What can hang from each mark
Z_436: Z_433 Z_580
Z_86: Z_65 Z_162
Z_162: Z_55 Z_86 Z_486
Z_397: Z_433
Z_150: Z_55
Z_580: Z_436 Z_486
Z_739: Z_86 Z_162 Z_857
Z_486: Z_162 Z_580
Z_857: Z_739
Z_55: Z_162

Every row comes from one small tree of marks. The marks that hang from a mark follow it in brackets, in the order of their numbers. Every link used is in the known rows. Which tree was each row made from?
(in the rows, 128 means zero)
Known rows
Z_86(Z_65 Z_162(Z_486)): [133 122 182  92 121 135 155 138 148 140 123 107 122 124 141 123  87 142
  87 139  93 117 104  70 150]
Z_436(Z_433 Z_580(Z_486(Z_162(Z_55 Z_86(Z_65))))): [ 46 178 123  68 204 151 139  89 154 163  85 194 106 150 163  95 139  94
  77 162  53 160 107 117 174]
Z_486(Z_162(Z_55 Z_86(Z_65)) Z_580): [109 144 102  71 187 163 145 117 150 155  89 139 124 114 183  88 151 125
  79 179  73 115 132 116 142]
Z_86(Z_65 Z_162): [132 131 168 108 124 146 151 135 149 131 115 125 115 119 140 110 106 142
 104 128 111 139  95  73 150]
Z_486(Z_162 Z_580(Z_436(Z_433))): [124 154  81 117 156 130 136 110 134 168 107 109 102 153 117 107 147 131
 137 182  81 144 133 144 109]
Z_580(Z_436(Z_433) Z_486(Z_162(Z_55))): [107 194  96 110 193  90 123 142 150 166 122 133 105 179 140 104 142 118
 126 175  66 179  99 134 123]
Z_150(Z_55(Z_162(Z_86 Z_486(Z_580(Z_436))))): [121 172  88  70 177 104 124 167 126 132 125 114 104 153 170  96 114 150
  94 189  90  82 151 160 110]
Z_486(Z_162(Z_55 Z_86(Z_65)) Z_580(Z_436)): [124 142  80  93 195 158 130 125 162 160  96 124 104 122 185  96 161 142
  84 184  87 147 135 130 123]
Z_486(Z_162(Z_55 Z_86(Z_65)) Z_580(Z_436(Z_433))): [ 98 175  85  80 203 154 128 115 142 170  89 135 104 142 172  92 169 126
  88 201  63 151 125 134 131]
Z_436(Z_433 Z_580(Z_486(Z_162(Z_55 Z_86)))): [ 48 175 109  71 196 136 138  83 145 156  87 197 125 162 161  95 144  87
  92 164  40 147 110 135 168]
Z_857(Z_739(Z_86(Z_65) Z_162(Z_55 Z_486(Z_580)))): [ 87 205 147  71 156 132 171 102 136 157 120 123 156 114 120 121 108 146
  36 176  85  80 167  72 154]
Z_739(Z_162(Z_86(Z_65) Z_486) Z_857): [ 93 149 210  61 124 148 152 118 146 123 119 152 173 148 141 114  99 146
  74 162  86  98 157  84 126]
Z_150(Z_55(Z_162)): [120 189 116  99 175  87 125 183 115 128 127 123 104 135 134  91 121 136
 121 151 104 100 122 140 121]
Z_436(Z_433 Z_580(Z_486)): [ 54 164 114  99 164 133 132  93 131 144 104 182 100 164 122 108 119  98
 117 142  85 151 118 140 159]
Z_486(Z_162(Z_86(Z_65))): [139 124 146  98 132 163 152  99 164 144 108 140 128 110 166 131 125 128
  96 140 110 138 128  97 134]
Z_86(Z_65 Z_162(Z_486(Z_580))): [127 118 155  81 129 148 162 134 142 144 113 103 114 129 141 104  85 147
  86 157  85  99 117  81 149]
Z_739(Z_86 Z_162(Z_55 Z_486) Z_857): [ 74 188 179  70 163  78 144 115 124 134 127 134 196 168 114  99 111 143
  78 183  57  70 157 107 149]
Z_436(Z_433 Z_580(Z_486(Z_162))): [ 67 161 118  98 165 130 145  82 145 161  96 174 106 158 118 108 121  98
 119 145  65 154 116 128 153]
Z_150(Z_55(Z_162(Z_86(Z_65) Z_486))): [113 174 143  60 176 112 131 170 129 133 126 124 108 130 172 108 101 140
  76 164  97  83 135 123 133]
Z_580(Z_436(Z_433) Z_486): [108 172 106 120 150 107 122 131 144 141 135 137  98 184 130 120 119 128
 138 156 115 176 113 142 120]
Z_739(Z_86(Z_65 Z_162(Z_486)) Z_857): [ 91 148 205  91 133 103 165  97 141 143 116 109 159 156 125 116  75 155
  85 153  90  95 146  70 167]
Z_55(Z_162(Z_86(Z_65) Z_486(Z_580(Z_436(Z_433))))): [109 175 110  65 151 138 126 139 150 133 121 121  96 168 159 106 107 131
  78 189  77 107 152 151 108]
Z_580(Z_486): [121 138 125 114 135 119 143 130 150 124 134 144 119 156 143 115  97 128
 130 130 124 138 121 123 136]
Z_397(Z_433): [139 155 111 121 115  92  97 118 108 116 115 144 127 114 133 148 142 128
 141 144 140 140 132 135 129]
Z_86(Z_65 Z_162(Z_55 Z_486(Z_580))): [107 143 143  70 176 132 146 160 132 151 109 109 120 125 158  84 112 138
  71 173  58  98 105  88 158]

Write each row's tree
[105 136 132  76 166 120 120 132 124 134 125 142 164 137 185 128 137 113
  71 167  77  89 132 136 146]	Z_162(Z_55 Z_86 Z_486)
[120 145 122  60 138 149 140 139 156 117 122 126 111 144 169 103  94 132
  70 170  87  79 158 135 117]	Z_55(Z_162(Z_86(Z_65) Z_486(Z_580)))
[125 109 110  84 143 166 133 114 154 143 119 110 107 135 178 131 111 151
  73 171 121 116 161 133 124]	Z_162(Z_86(Z_65) Z_486(Z_580(Z_436)))
[ 82 165 103  63 201 144 115 135 125 160 107 126 113 151 180 108 146 126
  57 202  71 116 136 142 140]	Z_162(Z_55 Z_86(Z_65) Z_486(Z_580(Z_436(Z_433))))
[117 147  85 102 187 127 138 135 131 158  99 121 127 125 144  85 155 122
 111 175  64 108 128 132 130]	Z_486(Z_162(Z_55) Z_580)
[118 149  97  87 157 168 144  92 153 163  93 128 100 144 156 111 143 133
 103 185  88 149 136 127 122]	Z_486(Z_162(Z_86(Z_65)) Z_580(Z_436(Z_433)))
[ 84 161  87  69 190 125 112 127 115 152 112 135 136 164 176 108 153 118
  77 206  57 100 140 166 136]	Z_162(Z_55 Z_86 Z_486(Z_580(Z_436(Z_433))))
[ 99 190 171 101 145 111 167 105 139 159 121 114 153 112 137 138 105 139
  43 148  93 103 138  54 175]	Z_857(Z_739(Z_86(Z_65 Z_162(Z_55 Z_486))))
[ 67 165 154  77 169  82 152 110 118 142 106 118 178 175 135  81 106 143
  89 188  45  63 149 107 170]	Z_739(Z_86(Z_162(Z_55 Z_486(Z_580))) Z_857)
[109 172 106  52 173 109 137 159 115 128 119 129 119 147 168  91 105 135
  89 185  79  56 148 150 128]	Z_150(Z_55(Z_162(Z_86 Z_486(Z_580))))
[129 152  89 106 177 114 131 127 181 144 123 143 122 161 190 111 135 134
 108 166  92 170 117 131 122]	Z_580(Z_436 Z_486(Z_162(Z_55 Z_86)))
[103 204 148 112 143 127 147 136 126 135 128 153 162 110 116 116 148 130
  80 143  93 123 135  86 128]	Z_857(Z_739(Z_162(Z_55)))
[104 138  98  75 194 148 115 141 141 151 113 117 112 130 192 111 139 141
  55 187  90 116 148 140 134]	Z_162(Z_55 Z_86(Z_65) Z_486(Z_580(Z_436)))
[141 115 119 104 123 122 144 133 140 138 122  99 123 149 138 107 100 153
 110 165  82 109 124 119 127]	Z_86(Z_162(Z_486(Z_580(Z_436))))
[122 112 161  80 127 155 138 112 146 136 126 129 135 123 171 147 101 129
  70 146 119 108 142 105 140]	Z_162(Z_86(Z_65) Z_486)
[118 179  92  94 148 101 118 156 132 137 134 101  97 176 116 101 111 129
 112 183  69 102 147 168  95]	Z_55(Z_162(Z_486(Z_580(Z_436(Z_433)))))
[127 119 116  83 143 179 162  93 158 147  95 136 117 117 169 106 126 133
  94 164  99 116 143 110 136]	Z_486(Z_162(Z_86(Z_65)) Z_580)
[ 91 159 197  75 129 160 151 112 150 113 109 172 166 144 141  99 119 147
  92 151 104 122 147  87 129]	Z_739(Z_162(Z_86(Z_65)) Z_857)
[134 145  88  84 133 126 125 138 157 116 132 118 115 163 166 109 106 138
  92 177  87  93 164 170  96]	Z_55(Z_162(Z_86 Z_486(Z_580(Z_436))))
[114 154 157  99 170 130 136 159 138 138 110 131 120 118 156  91 132 135
  89 142  85 140  83  79 159]	Z_86(Z_65 Z_162(Z_55))
[101 137 118  71 150 161 130 108 135 153 112 123 106 152 162 128 118 135
  76 186 100 118 151 135 129]	Z_162(Z_86(Z_65) Z_486(Z_580(Z_436(Z_433))))
[101 190 110  85 196 124 130 125 168 162 112 149 104 169 177 109 138 122
  96 181  76 184 104 118 135]	Z_580(Z_436(Z_433) Z_486(Z_162(Z_55 Z_86(Z_65))))
[128 130 163  59  97 145 152 106 146 115 133 153 176 144 149 132 102 133
  83 159  88  85 137 110 129]	Z_739(Z_162(Z_86 Z_486))
[132 147 133  79 118 119 130 136 151 109 137 134 140 152 162 124  99 121
  87 155  86  84 149 147 113]	Z_55(Z_162(Z_86 Z_486))
[103 187  98  89 186 108 129 117 160 154 118 156 124 181 173 109 143 114
 111 183  65 172 105 135 131]	Z_580(Z_436(Z_433) Z_486(Z_162(Z_55 Z_86)))
[133 115  93 116 141 123 123 132 133 147 131  90 108 144 130 126 114 147
 111 167 112 111 156 151 108]	Z_162(Z_486(Z_580(Z_436)))
[ 95 170 129  74 188 122 132 159 125 163 109 105 104 150 146  86 126 136
  77 191  48 126  99 105 148]	Z_86(Z_65 Z_162(Z_55 Z_486(Z_580(Z_436(Z_433)))))
[109 142 102 104 148 120 122 129 115 156 125  99 108 163 118 124 122 132
 114 181  91 113 147 154 116]	Z_162(Z_486(Z_580(Z_436(Z_433))))
[ 66 169 173  40 181 147 145 136 133 134 102 156 170 149 156  74 124 142
  56 197  50  78 157 104 137]	Z_739(Z_162(Z_55 Z_86(Z_65) Z_486(Z_580)) Z_857)
[149 122  76 131 149 135 137 117 154 158 111  98 101 133 130 109 137 148
 135 165 105 143 145 140 100]	Z_486(Z_162 Z_580(Z_436))
[107 157  80 118 154 135 118 122 116 147 114 118  97 160 118 106 145 133
 134 173 107 141 138 159 114]	Z_486(Z_580(Z_436(Z_433)))
[116 181 117  78 169 107 129 161 122 117 122 148 123 140 167  97 125 131
 107 157 100  93 130 141 130]	Z_150(Z_55(Z_162(Z_86)))
